What can hang from each mark
bida: fikamid
rato: fevos fikamid tova
nole: tova
tova: bida fikamid nole
fikamid: bida nanul tova
fevos: rato tova

Every row comes from one small tree of marks. The marks that hang from a mark follow it in brackets, in alphabetical order. Every link used is in the known rows. Which tree was each row made from?
Known rows
fikamid[nanul tova[bida nole]]: 0.96,-1.11,-1.31,0.16,2.69,3.28,3.34,0.05,1.20,0.86,0.87,2.32,0.77,0.01,-2.10,1.57,3.82,1.82,1.12,-0.63,0.58,-0.12
fikamid[bida nanul tova]: 1.70,2.33,-1.14,1.09,1.02,1.72,2.37,-2.60,1.62,-0.34,1.08,1.76,0.19,-0.67,0.70,4.50,-0.11,1.87,1.74,-1.03,-1.58,-1.53
rato[fevos fikamid[nanul tova[bida nole]]]: 1.13,-1.94,-0.03,2.59,1.92,5.46,4.46,-0.85,3.62,0.00,-1.62,3.87,2.65,0.91,-2.62,-0.80,2.96,5.41,-1.24,-2.31,0.77,-0.23
fevos[rato[fikamid[bida nanul]] tova[nole]]: 2.67,0.70,0.32,1.69,1.57,2.00,0.68,-0.96,1.37,0.92,-3.48,2.42,6.97,0.96,0.64,-0.10,-2.33,2.46,-0.01,-4.81,-0.42,-1.43
bida[fikamid[nanul tova]]: 1.50,0.02,-2.03,2.52,-1.21,3.18,3.83,-0.90,0.59,0.82,1.68,1.82,0.98,0.62,-0.76,3.94,0.67,1.71,-0.11,-0.41,-1.36,-0.44
tova[bida nole]: 0.07,-2.14,0.62,-0.03,1.70,1.97,0.11,1.73,0.53,0.41,0.54,1.21,1.01,0.66,-2.01,-0.86,3.64,0.72,0.58,-1.42,1.08,1.18
fevos[rato[fikamid[nanul]] tova[bida nole]]: 2.06,-1.67,-1.62,2.01,3.24,2.62,1.64,1.67,1.03,2.22,-2.62,2.83,5.53,0.59,-1.10,-1.92,-0.78,3.00,-1.12,-5.47,1.58,-0.37
nole[tova[fikamid[nanul]]]: 0.97,1.94,-1.99,3.80,-0.58,0.78,2.95,0.99,0.70,1.58,1.57,1.53,0.55,-2.97,1.30,-0.30,-0.91,-1.57,-0.47,-1.31,-2.37,1.64
nole[tova[bida fikamid[nanul]]]: 1.20,0.89,-2.99,5.36,1.03,1.47,2.97,2.54,1.20,1.88,3.17,2.43,-0.80,-3.53,-0.02,0.06,-0.07,-0.28,-0.44,-3.93,-1.29,2.41
rato[fevos tova[bida fikamid[nanul]]]: 1.18,-0.11,0.30,7.28,3.12,4.34,3.19,1.54,1.61,0.13,0.75,3.04,1.43,-2.50,-2.92,-1.04,1.52,1.89,-2.37,-3.77,1.41,0.45
fevos[tova]: 0.01,-0.28,0.29,-0.44,2.86,-1.42,-1.17,0.39,-0.31,-0.10,-1.79,0.84,2.08,0.42,-1.09,0.52,-0.65,0.42,-0.10,-1.51,-0.03,-0.78
fevos[tova[bida nole]]: 0.18,-2.47,0.94,-0.64,4.59,0.57,-1.10,1.96,0.36,0.14,-1.13,2.13,3.00,1.19,-3.04,-0.56,2.73,1.29,0.29,-2.86,1.05,0.33
nole[tova[bida]]: 0.33,-1.06,-1.11,3.41,1.63,-0.59,1.56,2.33,1.59,0.99,0.62,0.91,-1.16,-1.27,-0.97,0.01,1.10,0.11,0.46,-2.11,-0.81,2.71
fevos[rato[fikamid[bida nanul] tova[nole]]]: 2.57,0.50,1.54,4.88,0.31,4.01,2.81,-1.89,1.61,0.96,-3.43,1.89,6.61,0.08,0.59,-0.28,-0.73,1.54,0.33,-3.16,0.17,-0.41
rato[fevos fikamid[tova[bida nole]]]: 0.78,-2.78,1.08,1.43,1.66,3.63,2.17,-0.47,2.94,-1.72,-2.83,3.52,1.97,1.91,-3.99,-1.12,3.85,6.36,-0.52,-2.40,1.01,0.36
tova[fikamid[bida nanul] nole]: 1.86,1.90,0.85,1.74,-0.48,3.50,1.10,-0.41,0.75,-0.06,2.27,2.29,2.67,-1.17,0.73,1.00,1.27,0.14,0.46,-2.12,-1.65,-0.13
rato[fikamid tova]: 0.22,-0.80,1.18,5.10,0.52,2.08,1.10,-1.10,1.12,0.01,-2.30,1.70,2.47,-0.24,-0.45,-0.81,-0.59,1.84,-1.08,-1.61,-0.25,0.35
tova[nole]: -0.14,-1.29,1.60,-1.39,0.16,1.36,0.16,0.04,-0.10,0.16,-1.05,0.17,2.16,1.13,-0.84,-1.05,2.64,-0.81,0.47,0.85,0.14,0.47
fikamid[tova[bida]]: 0.70,-0.75,-1.68,0.17,2.45,0.48,1.08,0.56,0.82,-0.58,0.65,1.76,-2.24,0.06,-2.17,2.17,1.89,3.34,1.42,-1.73,0.77,0.08
rato[fevos fikamid tova[bida nole]]: 0.45,-3.53,3.40,5.90,2.46,4.52,1.84,0.28,2.98,-0.67,-3.73,3.03,4.45,1.06,-4.00,-2.86,3.75,3.78,-1.90,-3.07,1.59,1.19

Which tree is each row?
1.61,-0.12,-1.11,0.42,1.17,-0.81,-0.94,0.44,-0.18,0.34,-4.27,1.25,3.84,1.17,-0.51,-1.48,-3.56,3.43,-0.83,-4.30,1.11,-0.87
fevos[rato[fikamid] tova]
1.16,0.05,-2.97,1.51,2.82,2.01,3.32,0.10,1.17,1.04,1.88,2.15,-1.50,-1.00,-1.10,2.55,1.03,2.53,0.54,-1.44,0.37,-0.44
fikamid[nanul tova[bida]]
1.71,-0.79,0.55,3.93,0.41,3.84,3.62,-0.92,0.51,2.02,-4.16,1.27,6.37,0.36,0.05,-2.24,-0.42,0.74,-0.93,-1.66,1.34,-0.33
fevos[rato[fikamid[nanul] tova[nole]]]
1.09,-1.24,-0.49,1.00,-1.12,4.56,3.88,-1.01,0.50,0.92,0.67,1.90,3.14,1.94,-1.39,2.93,3.16,0.92,0.45,0.47,-1.16,0.03
bida[fikamid[nanul tova[nole]]]
2.12,-1.96,-0.24,5.23,2.16,4.65,3.58,0.76,1.22,2.21,-2.62,2.23,5.15,-0.26,-1.05,-2.42,0.76,2.21,-0.92,-3.95,2.15,0.57
fevos[rato[fikamid[nanul] tova[bida nole]]]
0.29,-1.26,1.60,4.99,0.93,4.72,3.46,-1.68,1.51,1.63,-2.19,2.33,5.73,-0.06,0.13,-1.59,1.15,0.27,-1.21,-0.61,-0.33,0.08
rato[fikamid[nanul] tova[nole]]
1.51,2.19,0.24,3.60,-0.93,-0.55,-0.20,0.63,1.08,-1.18,1.09,1.76,-0.05,-1.94,0.64,1.42,-0.57,0.31,1.30,-3.00,-3.02,1.95
nole[tova[fikamid[bida]]]
0.70,-2.69,2.35,6.85,2.75,6.13,4.09,-0.23,3.49,0.94,-2.53,3.45,5.18,0.02,-2.66,-2.52,2.77,2.83,-2.47,-2.89,1.23,0.48
rato[fevos fikamid[nanul] tova[bida nole]]
0.97,0.07,-1.66,3.99,0.96,0.06,0.74,2.93,0.66,0.24,2.16,2.07,-1.65,-2.40,-1.23,-0.34,0.98,0.69,0.28,-3.68,-0.88,3.08
nole[tova[bida fikamid]]
1.02,-1.07,-0.54,4.64,4.03,3.00,2.04,0.54,3.36,0.93,-1.50,3.83,3.28,-0.39,-1.82,-1.36,-1.27,4.38,-3.24,-5.39,0.60,-0.76
rato[fevos[tova[bida]] fikamid[nanul]]
1.41,1.14,1.87,0.71,-0.63,1.95,-1.14,-0.09,0.03,-1.85,1.07,2.01,2.05,-0.08,-0.61,0.71,1.98,1.02,1.26,-2.00,-1.17,0.51
tova[fikamid[bida] nole]
0.90,-3.43,0.56,2.45,-0.49,3.59,0.99,2.31,0.26,0.47,1.85,1.66,1.96,1.81,-2.69,0.61,4.07,1.50,-0.28,-2.69,0.36,1.98
tova[bida[fikamid] nole]
0.97,-1.61,-0.63,2.97,1.61,2.48,2.13,-0.50,2.95,-1.69,-1.70,3.41,-0.50,0.86,-3.26,-0.12,1.08,6.95,-0.93,-3.35,0.75,-0.06
rato[fevos fikamid[tova[bida]]]
0.85,0.62,-0.18,0.75,-0.65,3.38,1.64,0.63,-0.03,0.80,1.45,1.72,2.66,-1.11,0.18,-0.93,1.65,-0.79,-0.50,-0.65,-0.42,0.24
tova[fikamid[nanul] nole]
0.67,0.18,0.02,3.93,-0.87,3.36,3.28,-1.52,3.02,0.81,-1.38,1.76,2.69,-0.26,0.38,-1.76,-1.69,2.59,-3.05,-1.54,-0.46,-0.88
rato[fevos fikamid[nanul]]
2.42,-0.05,-1.81,0.79,3.43,1.95,0.47,3.57,-1.09,1.47,-0.35,2.51,3.99,-0.65,-2.26,-1.27,0.72,1.38,-0.30,-5.67,2.00,-0.03
fevos[rato tova[bida fikamid[nanul] nole]]
0.81,-2.45,0.89,3.44,4.07,4.27,2.13,0.60,3.32,0.95,-2.63,3.87,5.50,0.78,-2.61,-2.22,1.15,3.70,-2.78,-4.33,0.77,-0.31
rato[fevos[tova[bida nole]] fikamid[nanul]]
1.40,0.80,2.56,7.97,1.08,4.29,3.40,-2.71,3.91,-0.58,-2.25,2.99,4.36,-0.75,-0.17,0.39,-1.26,2.99,-2.03,-3.13,-1.13,-0.91
rato[fevos fikamid[bida nanul] tova]
1.04,0.13,1.66,-1.46,1.00,1.28,0.26,-2.22,1.07,-1.99,-1.17,1.54,1.66,1.64,-1.38,3.20,3.04,2.19,2.86,0.08,-1.20,-0.46
fikamid[bida tova[nole]]
1.25,-0.35,-1.04,2.41,1.31,4.01,1.84,1.90,0.23,1.17,2.92,2.66,1.19,-1.65,-1.12,-0.80,2.51,0.69,-0.57,-2.76,0.56,0.93
tova[bida fikamid[nanul] nole]
1.42,-2.45,-0.49,3.79,-0.29,5.21,3.17,1.80,1.10,2.15,3.05,2.01,2.75,0.60,-1.44,1.11,3.13,0.50,-0.97,-2.54,-0.20,1.52
tova[bida[fikamid[nanul]] nole]
1.90,3.14,-0.78,3.22,-0.51,2.20,0.86,-0.47,0.81,-0.19,3.31,2.09,0.61,-2.48,1.51,2.08,-1.45,0.75,0.00,-3.15,-1.62,-0.46
tova[fikamid[bida nanul]]
1.06,-0.99,4.03,1.75,1.84,1.98,-0.91,-1.49,3.10,-2.14,-4.50,3.06,6.37,2.36,-2.19,-0.66,0.68,4.19,-0.99,-3.82,-0.79,-0.81
rato[fevos[tova[nole]] fikamid[bida]]
0.50,0.16,2.28,4.57,1.06,1.86,0.83,0.39,0.32,-1.80,-1.74,1.80,2.08,-0.98,-2.94,-1.44,1.25,1.35,-1.58,-1.82,0.98,0.15
rato[fevos tova[fikamid]]
0.93,-0.81,1.54,6.13,2.94,2.84,0.77,1.90,1.14,-1.42,-0.40,2.63,0.68,-1.38,-4.22,-1.39,2.39,2.97,-1.55,-4.05,1.89,1.08
rato[fevos tova[bida fikamid]]
1.44,0.90,2.32,0.00,2.26,0.47,-2.51,0.48,-0.32,-1.77,-0.60,2.88,4.05,0.46,-1.72,0.93,1.35,1.42,1.05,-3.81,-1.06,-0.34
fevos[tova[fikamid[bida] nole]]
0.86,-1.28,1.84,5.74,3.04,5.56,3.23,1.59,1.46,0.33,-0.33,3.38,3.88,-1.34,-3.59,-1.93,3.95,1.17,-1.86,-2.93,1.52,0.83
rato[fevos tova[bida fikamid[nanul] nole]]
